Known rows, with every way that one mark hangs from another:
Q_402{Q_526{Q_659 Q_935}}: [ 0.958  1.277 -0.354  3.167 -2.609  1.989  4.242 -0.419  3.029  3.500
 -1.556 -3.511  0.315  0.437 -1.195  1.571  0.692 -0.023  2.606 -0.079
 -2.988  0.971  2.253]
Q_402{Q_526{Q_542{Q_559}} Q_935}: [ 0.966  1.335 -1.445  0.417 -6.468  4.661  2.150  0.528  3.145  0.836
  2.971 -1.023 -0.675  2.145 -5.648 -1.866  0.810  1.799  1.982 -0.524
 -1.074 -1.400 -1.368]
Q_659{Q_542{Q_559{Q_935}}}: [-1.640  0.494  0.704  0.252 -1.678  1.873 -1.091 -2.423 -0.278 -0.006
  2.164  0.506 -1.202 -0.197  0.033 -4.339 -0.651  1.876 -0.502 -1.184
 -0.915 -1.254 -1.714]
Q_402{Q_526{Q_542{Q_559} Q_935{Q_659}}}: [-0.084  1.781 -0.276  2.662 -5.730  5.288  2.883 -0.764  3.812  2.676
  0.035 -3.283  2.006  5.721 -4.816  1.284 -0.698  3.766  2.279 -0.626
  0.263 -0.756 -2.475]
Q_526{Q_542{Q_559} Q_935}: [ 0.767  1.930  0.607  3.099 -3.149  5.228 -0.672  0.297  0.398 -0.007
  1.832  0.580  0.145  0.126 -2.959  0.403 -0.562  2.547  2.330 -0.403
  0.906 -2.966 -1.506]
Q_559{Q_935{Q_659{Q_542}}}: [-3.720 -0.368  1.298 -1.646 -0.464 -1.317  1.011 -2.953 -0.269  2.241
  0.275 -2.251  0.648  1.488  1.732 -3.680 -1.311  1.609 -1.685 -0.905
 -1.603  1.634 -2.664]
Q_526{Q_542 Q_659}: [-1.621  0.480  0.672 -1.305 -1.558  1.205  0.947 -1.421 -0.593  2.585
  7.048 -3.073  0.844 -2.043 -0.841 -0.462  1.838  1.332  0.682 -0.507
  1.413  1.446  1.680]
Q_402{Q_526{Q_542 Q_659} Q_935}: [-0.185  0.840 -1.032 -0.930 -5.030  1.949  4.425 -0.193  2.381  3.665
  4.842 -4.032 -0.221 -0.891 -3.426 -1.733  2.274  0.493  1.894 -0.392
 -2.154  1.845  1.485]
Q_542{Q_526{Q_935}}: [ 1.234  2.022  0.701  3.434 -0.203 -0.531  0.762  0.950  0.444 -0.134
 -1.266  0.307 -0.973 -4.644  1.645  0.437 -1.523  1.160  3.749  0.153
 -0.711 -0.205 -0.380]
Q_559{Q_935{Q_659}}: [-2.964  1.521  1.705 -0.115  1.071 -2.062  1.525 -1.168  0.616  0.996
 -1.724 -2.252  2.579  4.613  1.211 -1.729 -1.191  1.146 -0.733 -1.049
 -2.069  0.949 -1.470]
Q_542{Q_526 Q_559{Q_935{Q_659}}}: [-2.260  3.474  1.932  1.817 -0.477 -0.572  0.451 -0.608  1.038  0.271
  1.197 -2.150  2.609  2.403  0.525 -2.619 -1.690  3.723  1.636 -1.276
 -0.045  0.219 -1.236]
Q_542{Q_526 Q_559}: [ 0.756  1.893  0.198  1.999 -1.568  1.611 -0.866  0.666  0.130 -0.596
  2.848  0.126 -0.016 -2.088 -0.932 -0.982 -0.593  2.560  2.510 -0.250
  1.897 -0.908  0.111]
Q_559{Q_935{Q_659{Q_542{Q_526{Q_402}}}}}: [-2.558  1.752  0.390 -1.024  0.413 -3.697  1.841 -2.349  2.076  2.136
 -0.968 -2.896 -1.175 -3.108  3.492 -3.843 -2.278  0.433  1.705 -0.080
 -1.427  3.890 -4.549]
Q_542{Q_526}: [ 0.218  1.105  0.500  0.118 -0.056 -1.592  0.145  0.086  0.316 -0.476
  2.196 -0.299 -0.891 -3.783  1.434 -0.683 -0.237  1.257  2.206  0.131
  1.000  1.302  0.037]
Q_526{Q_402 Q_935{Q_659}}: [ 0.325  1.492 -0.395  3.504  0.262  0.024  2.298  1.620  2.386  2.661
 -7.808 -1.841  1.430  1.929 -0.253  1.718 -2.548 -1.787  1.869  0.927
 -2.519  0.350 -3.143]
Q_542{Q_559}: [ 0.400  0.777 -0.137  1.757 -1.520  3.214 -1.194  0.514 -0.043 -0.324
  0.565  0.531  0.759  1.860 -2.272 -0.318 -0.226  1.268  0.309 -0.403
  0.893 -2.146  0.131]
Q_559{Q_935}: [-1.354  1.733  1.221 -0.084  1.460 -1.796  0.547 -1.258  0.826 -1.119
 -0.560 -0.076 -0.058  1.092  1.865 -1.898 -0.415  0.251  0.041 -1.031
 -2.157  0.070 -0.538]
Q_526{Q_402 Q_542 Q_935{Q_659}}: [-0.423  1.856 -0.008  1.644 -1.040  0.931  2.099  0.298  2.457  2.584
 -3.208 -2.416  1.021  0.926 -1.037  1.462 -1.772 -0.359  2.230  0.556
 -0.576  1.041 -4.286]
Q_402{Q_935}: [ 0.724  0.025 -0.422  0.887 -1.288  0.015  0.979  2.339 -0.553  0.616
 -1.577  0.715 -0.147 -1.209 -1.030 -2.038 -0.456 -1.386  0.534  0.247
 -2.749 -1.136 -0.265]
Q_559{Q_935{Q_659{Q_542{Q_526}}}}: [-3.555  0.945  1.540 -1.431 -0.496 -3.009  1.268 -2.853 -0.090  1.715
  2.425 -2.693 -0.100 -2.545  3.085 -4.437 -1.528  3.111  0.669 -0.785
 -0.435  3.189 -2.530]
Q_935{Q_559 Q_659{Q_542}}: [-3.736 -3.916  0.620 -1.755 -2.708 -0.936 -0.563 -1.306 -1.326  3.113
  0.552 -2.092  1.076 -2.074  0.351 -0.540 -0.458  1.002 -2.166 -0.244
  2.113 -1.186 -3.112]

Rows:
[-0.481  4.662  0.556  2.586  0.747 -0.690  1.058 -0.243  2.687  0.969
  1.614 -2.657 -0.240 -2.635  1.271 -2.497 -0.435 -0.081  3.807 -0.660
 -1.607  1.052  0.462]
Q_542{Q_526{Q_402 Q_659} Q_559{Q_935}}
[-1.280  4.198  0.785  2.124  0.518 -1.311  1.059  0.048  3.282  0.432
 -2.121 -2.509  1.273  1.837  0.716 -2.264 -2.377  1.031  2.803 -0.709
 -1.061  1.086 -3.163]
Q_542{Q_526{Q_402} Q_559{Q_935{Q_659}}}
[ 1.424  2.980 -0.894  3.600 -2.110  1.231  1.555  3.438  1.248  2.706
  0.469 -1.772 -0.105 -4.938 -1.851 -2.535 -0.312 -1.620  4.331  0.479
 -1.980 -0.187  0.791]
Q_542{Q_526{Q_402{Q_935} Q_659} Q_559}
[-0.119 -0.668 -1.816  1.061 -6.790  4.717  2.859 -0.037  1.233  4.977
  2.775 -2.654 -0.878 -1.323 -4.490 -3.603  1.042  0.515  0.950 -0.233
 -2.567 -0.238  1.397]
Q_402{Q_526{Q_659{Q_542{Q_559}}} Q_935}
[-1.745 -0.454  1.826  1.724 -2.521  1.170  0.284 -0.113 -0.424  2.563
  3.716 -2.286  0.822 -5.101 -0.348  1.707  1.077  0.433  1.746 -0.711
  1.116 -2.577  0.174]
Q_526{Q_542 Q_659 Q_935{Q_559}}
[ 0.805  0.868  0.171  3.524 -3.284  3.217 -0.780 -0.153 -0.626  0.947
  1.396  0.911 -1.898 -5.992 -0.061 -2.072 -1.932  2.915  3.189  0.108
  0.699 -1.590 -1.650]
Q_659{Q_542{Q_526{Q_935} Q_559}}
[-1.714 -1.329  1.530  2.966 -1.370 -0.292  0.537  1.498 -0.188  2.196
 -4.753 -1.532  2.783  0.433  0.007  2.389 -1.529  0.162  0.212 -0.502
 -0.075 -3.296 -2.388]
Q_526{Q_935{Q_559 Q_659}}
[-3.141  2.541  1.908 -0.143 -1.821  1.924  0.273 -1.977  1.010  0.678
  3.734 -2.469  2.806  5.459 -1.840 -2.418 -0.570  3.747 -0.112 -1.648
  0.682 -0.523 -2.487]
Q_526{Q_542{Q_559{Q_935{Q_659}}}}
[-2.622 -0.909  1.798  1.236 -2.770  0.555  0.425  0.045  0.141  2.179
 -0.065 -1.960  2.432 -0.674 -0.844  2.128 -0.818  1.695  0.897 -0.538
  1.584 -2.705 -3.505]
Q_526{Q_542 Q_935{Q_559 Q_659}}
[-0.328 -0.074  0.246  3.809 -3.416  5.069 -0.007 -0.414 -1.481  4.002
  1.803 -1.067  0.053 -3.207 -1.742 -1.598 -0.261  1.204  1.361 -0.286
 -0.737 -1.873  1.203]
Q_526{Q_659{Q_542{Q_559}} Q_935}
[ 0.072  1.508 -0.079  1.357 -4.143  2.837  4.080 -1.650  3.114  3.461
  3.210 -4.056 -0.179 -0.484 -2.093  1.181  1.352  1.577  2.964 -0.338
 -1.152  1.540  1.014]
Q_402{Q_526{Q_542 Q_659 Q_935}}
[-1.871 -0.282  0.140  0.363 -3.426  1.881 -0.313 -1.000 -1.008  2.604
  3.566 -2.314  0.903 -1.846 -0.860 -2.694 -1.417  3.852  0.880 -0.238
  2.660  0.706 -1.928]
Q_935{Q_659{Q_542{Q_526 Q_559}}}
[-0.115  2.121  0.493  2.468 -1.684  1.926  0.026  0.556 -0.388  1.935
  5.532 -2.469  1.142 -3.227 -0.843 -1.088  0.644  2.174  2.624 -0.437
  1.583  0.094  2.961]
Q_542{Q_526{Q_659} Q_559}
[-2.879 -2.746  0.420 -0.615 -4.133 -2.424  0.546  1.238 -1.526  3.349
  1.230 -1.672  0.109 -7.080  0.615 -3.202 -1.201  0.879  0.640 -0.038
  0.335 -0.926 -3.165]
Q_402{Q_935{Q_559 Q_659{Q_542{Q_526}}}}
[-0.527  2.790 -0.180  0.634 -0.772 -0.500 -0.401 -1.779  2.248 -0.422
  0.851 -0.205 -3.200 -4.776  1.771 -4.252 -1.739  0.771  2.660 -0.560
 -0.828  0.855 -3.662]
Q_659{Q_542{Q_526{Q_402} Q_559{Q_935}}}
[-0.664 -1.238 -0.779 -1.534 -5.787  0.361  2.154  0.531  2.941  0.947
  2.098 -1.421 -1.370 -2.121 -2.921 -0.382  1.319 -0.051  1.316 -0.584
 -0.459 -1.839 -2.350]
Q_402{Q_526{Q_542} Q_935{Q_559}}
[-0.806 -1.364 -0.584  0.727 -4.366 -0.284  3.364  1.610  1.955  3.630
 -0.048 -3.222  0.364 -2.330 -2.264 -0.114  1.792 -1.700  1.156 -0.566
 -2.538 -1.483  1.450]
Q_402{Q_526{Q_659} Q_935{Q_559}}
[-0.626  1.119 -1.059  0.298 -6.663  4.451  3.269  0.679  3.070  2.989
  1.703 -3.401  2.048  5.345 -6.197 -1.695  0.152  2.742  1.234 -0.552
 -0.606 -0.415 -2.167]
Q_402{Q_526{Q_542{Q_559}} Q_935{Q_659}}
[ 0.511  1.355 -1.070 -0.514 -5.114  4.488  1.254 -1.725  3.594  0.338
  4.455 -1.644 -0.585  3.178 -4.449 -0.013  1.128  3.096  1.483 -0.637
  1.847 -0.350 -1.157]
Q_402{Q_526{Q_542{Q_559}}}
[-2.013 -1.378 -0.194  0.230 -3.321  3.342 -0.618 -1.024 -1.246  3.037
  1.327 -1.685  1.668  1.986 -2.423 -2.173 -1.037  2.704 -1.424 -0.200
  1.609 -0.394 -2.086]
Q_935{Q_659{Q_542{Q_559}}}
[-2.529  0.861  1.062  0.632 -1.851  2.212 -0.004 -2.528 -0.833  2.454
  4.615 -1.967  0.006 -1.251  0.013 -4.465  0.395  1.410 -0.282 -1.298
 -1.215 -0.412  0.981]
Q_526{Q_659{Q_542{Q_559{Q_935}}}}
[-2.324  2.148  1.548  1.683 -0.375  1.030  0.339 -0.688  0.654  0.832
 -1.067 -1.847  3.388  6.468 -0.919 -2.170 -1.283  2.293 -0.512 -1.422
 -1.164 -1.115 -1.211]
Q_542{Q_559{Q_935{Q_659}}}
[ 1.849  1.745 -0.982  3.924 -2.349  2.511 -0.183  0.390  1.530  1.154
 -1.987  0.645 -3.199 -6.537  0.128 -1.603 -2.598  0.185  4.414  0.840
 -0.340 -0.613 -3.534]
Q_659{Q_542{Q_526{Q_402 Q_935} Q_559}}
[-1.965 -0.806 -0.182 -0.688 -2.989 -1.182  1.353  2.224  1.740  2.802
 -1.756 -2.207  1.163 -1.664 -1.908 -0.352 -0.518 -1.998  0.802  0.248
 -0.250 -1.500 -5.090]
Q_526{Q_402{Q_935{Q_559 Q_659}} Q_542}
[-0.734 -0.843 -1.155 -0.720 -0.848  0.209  1.303 -1.328  0.367  3.887
  1.237 -2.609 -1.765 -4.938  0.531 -1.610  0.435 -2.232  0.465  0.816
 -0.955  2.563 -0.437]
Q_526{Q_402 Q_659{Q_542}}
[-0.986  0.102 -0.239  1.045 -1.601 -3.722  1.543  3.591  1.697  2.316
 -4.181 -1.967  0.746 -4.692  0.422 -0.591 -1.596 -2.164  2.634  0.599
 -1.061 -0.728 -3.924]
Q_542{Q_526{Q_402{Q_935{Q_559 Q_659}}}}
[ 0.758  2.956 -0.671  2.728 -0.695  1.129  0.644  1.192  1.921  2.089
  2.080 -2.666 -0.074 -3.892 -0.728 -0.643 -0.066 -0.368  3.862  0.309
  0.668  0.948  1.076]
Q_542{Q_526{Q_402 Q_659} Q_559}
[-1.834 -2.663  1.002  2.057 -2.616  0.803 -0.082 -0.538 -1.690  3.971
  0.977 -1.641 -0.587 -7.317  1.007  0.003  0.332 -0.459  0.622 -0.252
 -0.248 -2.516  0.049]
Q_526{Q_659{Q_542} Q_935{Q_559}}
[-0.531  0.827  0.767  3.434 -0.475 -2.787  1.213  2.162  2.472  1.821
 -5.852 -2.055  0.843 -4.172  1.579  2.290 -2.428 -1.232  3.607  0.324
 -0.152 -1.026 -4.288]
Q_542{Q_526{Q_402 Q_935{Q_559 Q_659}}}
[ 1.237  0.895 -1.863  1.495 -3.512  1.417  0.145  1.934  0.868  1.368
 -0.249  0.657 -3.212 -6.951 -1.165 -4.622 -1.652 -0.777  3.313  0.866
 -1.325 -0.335 -3.155]
Q_659{Q_542{Q_526{Q_402{Q_935}} Q_559}}
[-1.042  1.351  0.538  0.640 -3.060  4.332 -0.258 -0.847 -0.454  2.205
  7.827 -2.610  1.625 -0.267 -3.130 -0.850  1.684  2.432  0.943 -0.740
  2.407 -0.557  1.693]
Q_526{Q_542{Q_559} Q_659}
[ 0.382 -0.011 -1.082  3.435 -5.590  5.727  2.497 -1.233  1.860  4.665
  1.204 -2.804 -0.880 -0.911 -3.018 -0.767  0.411  1.499  2.103 -0.326
 -1.673 -0.545  0.964]
Q_402{Q_526{Q_659{Q_542{Q_559}} Q_935}}
